In the rows, 128 means zero.
Known rows, with every step that occurs
zeto delit sakoz gibo: [120 124 146 132 135 137 131 120 108 141 133 145  34 180 145 121 156 159
 158 133 155 120 136 123 108 134 153 107 128 111 147 127 141 128 129 127
 129  56 139 157 116]
dazuv vebef: [134 126 167 132 144 151  91 123 121 155 151  99 130 153 135 141 120  64
 160 113 117 108 110  96 134 130 104 142 127 121 128 136 114 144 129 145
 115 151 122 132 129]
tufin sakoz delit: [125 111 105 147 124 138 133 124  86 138 134 107 131 150 152 124 153 160
 134 138 152  80 125 130 107 130 124 128 135 170 139 169 121 139 124 134
 118 117 129 133 127]
sakoz delit: [134 126 113 133 120 161 117 125  92 132 145  98 161 125 146 148 159 118
 114 127 151 111 127 125 130 123 123 127 142 147 135 172 121 142 122 147
 136  95 126 132 138]
gidel zetom zeto delit sakoz gibo gisudaz: [116 166 106 111 160 116 150 119  95 141 140 169  59 125 138 122 147 181
 129 136 118 153 147 145 131 125 155 126  98  95 139 138 148 134 163 121
 150  22 141 122 110]
bidub riki sakoz tufin sovus lifi pugobiv: [132 154 130 106 111 111 106 143 175 124 119 142 128 118  93 127  91  88
 111 130 127 167 125 149 125 140 124 122 108 126 122 122 116 114 140 156
 129 194 117 137 129]
gidel zetom zeto delit sakoz: [115 146 128  95 161 126 134 117  72 130 131 162  86 116 145 143 150 184
 100 128 122 168 137 143 133 134 144 122 100  66 144 157 168 141 144 117
 148  12 140 118 101]
gibo sakoz: [129 140 135 136 149 141 123 134 114 119 129 145 117 137 124 104 134 150
 137 126 104 128 120 125 127 131 102 144 152 149 119 115 132 136 132 139
 111 176 126 135 132]
gade bidub riki sakoz gibo: [136 111 146 125 134  83 116 128 215 135 110 130  95 146 108 149 113 100
 120 122 146 161 103 137 125 130 137 115 105 114 122 133 137 113 139 111
 133 113 119 117 131]
zeto delit sakoz tufin: [123 127 139 129 127 146 129 122  82 136 132 153  81 166 142 143 141 159
 147 132 147 134 140 118 128 134 159 107 139 104 143 112 155 124 116 122
 126  95 140 144 120]
gisudaz gibo: [128 119 124 127 135 154 123 128 163 117 113 103 124  88 135 104 141 117
 186 122 120 131 139 116 140 118  73 140 119 123 117 107 111 163 132 143
 130 120 129 100 113]
sakoz riki bidub gade: [133 100 157 118 120 111  87 121 164 107 125  66 167 107 129 153 127  51
  98 112 139 148 119 126 134 119 121 105 107 116 134 121 145 114 108 108
 121 100 112 179 146]
zetom zeto delit sakoz gibo: [114 135 142 122 157 131 147 119  91 126 127 137  47 114 141 120 142 153
 119 127 147 149 132 116 102 135 155 111 129  56 149 148 125 120 157 120
 140  59 134 116 113]
riki sakoz delit zeto zetom: [123 120 106 121 130 160 126 138  89 140 119 142 113 151 129 160 134 120
  99 127 163 144 116 129 121 107 144 140 160 153 131 207 135 133 131 115
 155  59 129 118 124]
gidel zetom zeto delit sakoz tufin: [117 157 125 104 152 133 141 118  71 137 133 163  99 118 140 150 142 178
 105 134 125 179 145 147 136 126 156 119 109  70 138 139 169 137 139 109
 150  39 140 109 104]
gidel zetom: [127 138 123 103 139 142 115 123 107 136 131 137 137 119 132 142 151 163
 127 125 108 139 129 148 160 124 110 139 104 127 113 136 162 155 125 130
 136  72 137 131 114]
gibo sakoz riki: [128 140 131 137 131 145 117 131 123 103 127 114 121 126 134 109 125 123
 123 134 113 150 123 140 117 130 101 128 156 148 127 136 128 128 140 138
 126 145 121 157 135]
delit zeto: [121 102 126 125 138 143 114 125 100 116 125 120 119  48 139 137 117 141
 146 113 109 107 118 108 154 112 128 138 145  99 113 176 138 132 114  99
 152  74 135 127 138]
lifi pugobiv: [128 103 136 101 134 114 119 141 128 107 127 122 146  71 107 120 122 158
 135 112 119 104 134 123 131 127 102 142 114 118 130 131 118 142 124 152
 123 173 124 128 129]
riki sakoz tufin sovus: [132 145 124 132 113 148 149 132 137 136 115 133 157 151  98 141 117 130
 118 138 134 136 120 135 134 122 147 142 156 171 107 116 123 125 117 134
 125 172 129 125 119]
dazuv vebef tufin sovus lifi pugobiv: [135 139 143 135 121 124 120 132 152 149 163 119 173 121 127 123  89  69
 127 119  94  79 135  97 131 132 101 143 102 116 129  83  89 144 118 177
 116 214 123 132 134]
zeto delit sakoz tufin sovus lifi pugobiv: [120 127 141 119 115 124 130 128  97 126 134 167 101 131 134 128 127 164
 129 131 132 114 155 126 112 141 145 108 107  97 153 119 138 130 119 152
 123 134 137 158 117]
gade bidub riki sakoz gibo gisudaz: [138 122 129 132 132  71 121 133 218 138 117 142  96 141 105 136 107 105
 134 126 134 149 108 131 135 129 143 121 104 136 121 123 126 103 152 114
 130 120 120 122 139]
zetom zeto delit: [117 129 136 111 157 142 131 113  59 118 122 131  87  76 137 121 142 133
 108 114 128 155 130 108 124 134 139 119 132  52 147 150 118 117 144 121
 134  83 131 113 112]
gidel zetom zeto delit sakoz tufin sovus: [118 161 115 109 144 127 150 111  79 133 129 165 119 105 141 145 139 188
 103 137 117 164 149 153 136 135 155 121 104  82 137 134 162 136 140 120
 150  35 143 117 101]
tufin sovus lifi pugobiv: [124 122 132 111 108 119 119 134 139 107 128 133 169  52 120 105 118 140
 113 119  96  84 139 128 125 145  85 139  90 125 127 142  99 149 128 189
 117 179 126 157 122]
dazuv vebef tufin sakoz delit zeto: [132 127 121 162 136 137 129 124 108 167 166 106 140 160 153 139 102  81
 144 130 124  72 125  93 125 114 137 140 140 132 133 122 109 134 111 117
 132 140 128 112 143]
gade bidub riki sakoz tufin sovus lifi pugobiv: [136 112 142 112 113  70 118 136 209 122 110 150 153 100 100 152  87 108
  94 122 127 156 119 140 127 138 132 118  83 103 130 130 127 118 130 136
 127 185 116 126 131]
gibo gisudaz: [133 136  98 132 135 122 126 136 124 131 138 135 131 100 121 104 128 142
 167 123  97  91 132 107 167 126 118 144 134 169 114 113 112 122 147 148
 118 142 133 137 142]
dazuv vebef tufin sakoz delit zeto zetom: [127 127 113 159 134 144 119 126 102 177 154 123 129 168 159 140 101  83
 148 129 131  90 133  99 124 111 124 134 138 137 133 120 112 138 119 119
 131 122 130 106 137]
zetom zeto delit sakoz riki bidub: [118 113 150 107 151 117 137 117  91 106 120 118  73  97 142 142 132 122
  88 119 150 166 123 118 102 133 157 102 122  47 162 175 138 105 152 105
 137  33 127 138 116]
lifi sovus: [131 103 139 114 109  99 148 125 144 124 128 128 157 126  95 127 140 137
 132 114 102 114 111 131 155 150 124 144 134 166 114 103 148 112  98 143
 125 139 128 121 123]
vebef dazuv: [129 146 163 132 131 158 101 139  86  98 134 120 160 146 129 137 126 131
 150 118 128  88 110 119 131 125 108 125 136 127 108 148 153 142 113 144
 138 170 136 119 124]
vebef tufin: [135 132 105 136 124 142 141 135 129 135 139 119 162 112 127 125 119 126
 126 127 110 105 133 104 161 119 121 136 144 122 107  65 123 128 110 136
 128 155 134 109 139]
lifi sovus tufin sakoz delit: [132 107 123 132  89  99 163 129 131 134 138 133 194 179 108 119 145 147
 127 133 123  88 129 148 126 145 150 145 140 183 126 102 118 115 102 124
 117 207 128  98 133]
delit sakoz: [125 117 144 121 136 127 125 142 126 118 128 132 111 147 143 139 131 178
 139 132 139 112 113 118 134 140 120 128 130 117 127 139 157 136 137 141
 127  92 137 129 125]
gidel zetom zeto delit: [117 148 124  93 163 136 128 109  64 133 129 149  96  95 139 137 154 161
  96 122 114 171 139 143 140 128 136 127 103  72 139 156 153 140 140 117
 145  32 138 118 102]
sakoz delit zeto: [127 113 106 136 122 155 118 122  81 124 144 107 146  82 152 154 140 124
 121 123 144 104 126 120 135 111 138 131 153 125 133 209 128 137 115 117
 160  51 130 130 146]

Rows
[132 160 130 150 115 149 138 134 132 125 133 155 157 118 120 104 120 135
 131 137  93 130 141 134 125 129 110 141 140 156 110  92 119 141 123 158
 108 236 126 140 133]
gibo sakoz tufin sovus lifi
[130 137 135 126 122 160 141 139 126 138 120 131 136 165  97 149 121 118
 120 134 143 153 111 125 135 112 148 140 160 154 105 124 136 126 117 123
 126 177 127 113 121]
riki sakoz tufin
[129 138 128 141 109 129 151 135 142 125 128 139 156 133 136 143 116 179
 150 144 133 111 132 132 138 138 136 122 138 138 117 101 151 132 124 141
 129 126 138 130 127]
delit sakoz tufin sovus
[135  93 149 115 113 132 106 123 154 102 118  69 143  92 126 148 129  69
 109 117 139 145 111 132 124 115 116 111 123 127 131 169 132 114 121 110
 124  85 115 175 138]
sakoz riki bidub
[138 137 143 144 138 148 117 128 134 162 161 102 150 159 133 136 103  61
 149 120 109  98 121  88 146 122 115 141 133 117 120  80 109 136 117 139
 120 174 125 112 138]
dazuv vebef tufin
[127 134 107 147 144 153 134 129 141 112 126 122 118  96 145  99 139 129
 171 132 122 132 146 127 118 109  89 147 145 143 131 137 115 162 133 125
 144 111 126 102 129]
gisudaz gibo sakoz delit zeto
[128 137 126 139 151 147 128 133 164 112 114 126 113 110 131  80 139 132
 181 130 107 140 141 124 124 120  69 148 133 145 120  88 113 163 138 139
 122 160 126 103 116]
gisudaz gibo sakoz
[131 140 112 147 140 154 133 131 148 115 128 117 129 125 140  95 149 123
 168 136 125 138 146 129 115 118  77 143 138 157 132 114 107 165 138 146
 129 138 123 102 122]
gisudaz gibo sakoz delit
[137  91 169 116 152  97  89 126 170 122 127  99 170 119 112 146 142  79
 106  98 128 126 117 105 150 116 121 123  97 116 128  89 158 122  87  93
  98 137 116 156 142]
riki bidub gade
[137  99 140 120 133  82  97 124 183 123 113 123 129  97 130 152 114 109
 123 113 126 151 109 126 150 140 118 112  99  92 125 130 143 115 133 115
 129 108 122 121 138]
gade bidub riki
[124  92 141 133 128  94 109 120 144 118 117  81 140 136 138 127 128 109
 115 124 142 110 119 132 110 125 120 110 108 145 138 125 140 117 114 102
 106 120 118 169 134]
tufin sakoz riki bidub gade
[136 161 123 122 118 122 110 130 168 129 112 131 124 140 105 136 103  92
 129 136 134 175 116 149 140 139 136 120 134 148 115 113 129 107 134 133
 130 144 122 129 130]
bidub riki sakoz tufin sovus
[128 154 123 149 119 154 141 131 174 115 119 140 142  96 126  80 125 117
 178 137  99 142 157 131 121 120  73 142 122 146 112  71 103 168 133 159
 119 208 125 108 117]
gisudaz gibo sakoz tufin sovus lifi
[115 128 139 111 161 128 137 121  68 117 125 143  69 102 143 129 137 161
 111 122 140 152 127 109 116 141 151 115 130  46 153 153 136 119 154 121
 138  62 135 113 111]
zetom zeto delit sakoz
[131 146 103 139 102 136 144 133 144 130 140 129 185  88 132 107 110 119
 110 130  93  87 141 111 153 133 107 136 118 123 109  77 103 133 112 169
 126 174 134 132 133]
vebef tufin sovus lifi
[134 144 120 145 140 150 125 132 101 124 144 132 140 154 136 120 150 137
 116 134 127 126 127 133 115 127 117 140 158 166 135 145 125 139 130 144
 121 146 124 137 139]
gibo sakoz delit
[131 151 116 155 127 150 149 127 176 115 113 132 149 100 125  87 128 136
 189 140 100 141 157 136 127 119  80 144 139 161 114  59 109 159 126 142
 122 187 127 100 119]
gisudaz gibo sakoz tufin sovus
[124 130 132 134 120 137 136 116  93 135 128 156 100 154 146 135 137 169
 148 137 138 123 146 126 128 141 159 106 136 116 145 105 149 121 111 131
 125  89 142 152 118]
zeto delit sakoz tufin sovus
[116 118 153 109 157 103 121 117  97 107 126 121  93 105 141 143 132 109
  79 115 150 170 128 114 110 135 160  96 109  42 165 139 150 105 137 100
 134  48 124 140 123]
zetom zeto delit sakoz riki bidub gade
[130 103 133 124  95  94 161 130 144 130 127 139 180 168  99 110 136 158
 142 128 108  92 124 143 134 149 142 148 136 174 118  83 121 113 104 120
 110 228 130  98 129]
lifi sovus tufin sakoz
[139 107 134 121 131  87 111 131 179 130 117 128 133 146 122 170 118  98
  96 123 154 161 103 134 130 136 142 115 112 118 137 158 142 113 135 116
 135  96 118 118 136]
gade bidub riki sakoz delit
[132 110 104 146 114 116 152 130 145 128 127  94 149 131 133 120 111 117
 115 136 127  99 130 120 126 115 129 120 131 143 123  90 124 112 110 108
 118 138 126 140 139]
vebef tufin sakoz riki bidub
[135 144 116 147  98 152 141 119 132 133 125 118 192  86 123 135 121 137
 151 133 114 118 143 133 151 126 125 130 148 155 105  87 123 131 104 140
 125 170 131 129 132]
sakoz tufin sovus
[136 119 142 124 111  87 114 130 199 130 110 145 147 117 109 154  97  97
  97 125 128 162 111 133 133 139 133 114  92 108 119 129 132 114 130 131
 128 160 119 126 131]
gade bidub riki sakoz tufin sovus lifi
[130 111 140 132 112 113 111 129 148 122 126  96 189 161 134 120 122 101
 116 130 140 110 136 136 115 121 135 121 116 130 131  88 111 120 115  89
 102 221 120 134 147]
sovus tufin sakoz riki bidub gade
[123 130 103 161 128 117 150 127 145 149 131 123  73 149 129  77 136 168
 190 140 128  66 135 126 112 121 126 136 125 192 113 110  97 129 146 132
 110 153 132 139 132]
tufin sakoz gibo gisudaz
[134  86 143 120  86  82 159 127 168 118 122 115 182 163  94 121 131 124
 118 126 117 105 122 150 122 141 147 136 128 175 126 100 123 100 100 101
 109 200 122 124 135]
lifi sovus tufin sakoz riki bidub
[118 138 140  93 160 100 115 112 104 121 131 139 109 123 143 157 143 135
  70 121 131 185 137 147 130 129 154 104  79  61 156 139 183 125 131  92
 146   4 129 144 112]
gidel zetom zeto delit sakoz riki bidub gade
[116 145 121 127 157 119 156 124  96 128 135 151  44 110 136 106 137 155
 134 130 137 136 137 111 112 133 161 117 128  75 147 134 114 113 169 127
 139  64 135 117 120]
zetom zeto delit sakoz gibo gisudaz
[125 135 103 146 142 157 120 133  82 129 132 155 116 124 150 126 138 144
 122 128 128 138 136 134 118 113 118 138 163 152 134 166 136 138 132 121
 140  99 130 127 140]
gibo sakoz delit zeto zetom
[135 150 121 113 132 128  97 134 142 130 126 120 109 167 120 146 127  77
 107 131 159 169 108 144 126 138 134 119 134 142 135 167 126 113 145 137
 138  98 119 131 134]
bidub riki sakoz delit
[125 120 117 122 134 154 134 135  97 131 131 124 123 145 124 159 133 119
  94 130 155 128 107 124 123 111 157 143 160 151 129 208 130 129 122 111
 153  73 128 127 131]
riki sakoz delit zeto
[131 141 116 116 135 127  96 133 135 125 126 123  97 134 124 149 116  82
 112 129 154 167 106 141 131 130 144 122 139 130 134 189 133 108 140 115
 154  70 122 130 139]
bidub riki sakoz delit zeto
[131 131 122 122 129 156 130 136 106 134 130 118 135 181 118 153 146 114
  90 133 164 132 108 130 117 120 145 140 155 166 132 178 125 132 129 138
 136 105 124 130 123]
riki sakoz delit
[132 105 136 130 103 126 127 130 137 117 117  99 168 150 134 119 127 117
 127 135 139 109 131 140 107 119 134 125 129 135 128 122 100 121 129  93
 105 207 123 134 139]
sovus tufin sakoz riki bidub
[121 117 128 154 126 130 144 123 137 147 122 109  78 153 135  92 146 164
 172 138 142  82 126 132  99 123 117 129 127 165 116 123 110 139 132 126
 111 138 130 135 121]
tufin sakoz gibo
[121 134 142 128 114 142 130 122  93 135 134 161  93 148 145 132 136 151
 132 133 135 122 147 122 121 142 149 104 117 101 142 122 143 127 118 144
 122 110 140 158 116]
zeto delit sakoz tufin sovus lifi
[130 147 116 136 132 137 151 139 168 145 129 137  76 178  95 108 133 122
 148 136 137 118 115 124 122 111 145 149 143 186 107 123 103 122 153 136
 128 144 127 133 127]
riki sakoz gibo gisudaz
[115 103  91 146 127 139 128 125  73 144 120 130 112 122 163 132 140 166
 141 132 152  91 135 132 110 116 121 127 140 157 138 194 129 139 126 110
 136  63 134 125 129]
tufin sakoz delit zeto zetom
[135 109 138 115  93 109 153 132 151 125 132 137 190 148  93 121 136 131
 133 120 103 112 125 139 151 146 140 148 138 153 113  82 124 113 102 129
 121 218 128  99 134]
lifi sovus tufin
[128 119 125 134 115 139 130 134 112 132 125 124 159 157 135 104 133 154
 150 136 127  91 137 130 121 126 127 141 135 136 119 102  98 137 129 111
 104 236 132 102 133]
sovus tufin sakoz
[134 162 116 125 134 111 113 138 193 138 124 134  60 161 101 109 114  83
 148 134 138 159 113 141 132 131 134 126 126 159 115 119 111 104 163 135
 132 125 120 136 137]
bidub riki sakoz gibo gisudaz
[135 119 149 129 136 128 116 131 151 100 122 107 127 131 123 119 128 103
 106 126 118 152 117 138 109 119 109 124 140 152 132 141 135 119 129 115
 113 141 115 171 140]
gibo sakoz riki bidub
[135 154 129 116 124 130 107 137 158 134 116 127 108 153 102 143 108  82
 128 131 142 185 111 141 143 133 137 121 139 129 114 117 135 108 136 125
 131 150 120 119 132]
bidub riki sakoz tufin
[126 131 131 123 106 143 114 125 130 119 127 125 163  75 134 109 129 127
 115 122  98  93 130 123 136 146  90 134 103 130 116 145 105 144 127 183
 118 148 130 160 121]
tufin sovus lifi
[123 118  98 141 109 150 127 134  84 143 124 140 160 148 155 124 134 149
 140 137 149 100 148 139 113 112 135 135 145 140 131 144 101 140 131  94
 126 170 135  95 140]
sovus tufin sakoz delit zeto zetom
[135 101 130 122 134  86 111 128 171 126 114 132 126 118 128 173 105 105
  96 120 150 158 103 131 134 126 151 116 117 105 133 181 146 107 130  93
 150  74 121 116 142]
gade bidub riki sakoz delit zeto
[130 105 131 126  81  94 159 128 146 121 127 121 183 163 105 114 128 140
 131 132 112 106 127 153 127 147 144 136 138 172 122  94 119 107 107 122
 119 206 127 112 131]
lifi sovus tufin sakoz riki
[114 144 139 120 132 134 146 121  77 121 128 153  94  86 142 125 125 146
  98 128 131 150 140 117 109 142 149 110 117  47 147 144 122 121 146 140
 135 103 135 122 111]
zetom zeto delit sakoz tufin sovus lifi
[128 129  94 150 108 126 149 130 125 130 131  98 147 131 142 112 109 133
 125 142 123  97 133 122 132 123 122 121 142 142 120  88 117 120 119 130
 128 146 131 128 137]
vebef tufin sakoz riki
[134 160 122 158 122 145 142 128 131 125 129 149 165 122 117 107 120 153
 142 140  98 130 140 139 131 128 119 140 160 172 111  79 125 132 117 139
 112 210 128 132 134]
gibo sakoz tufin sovus
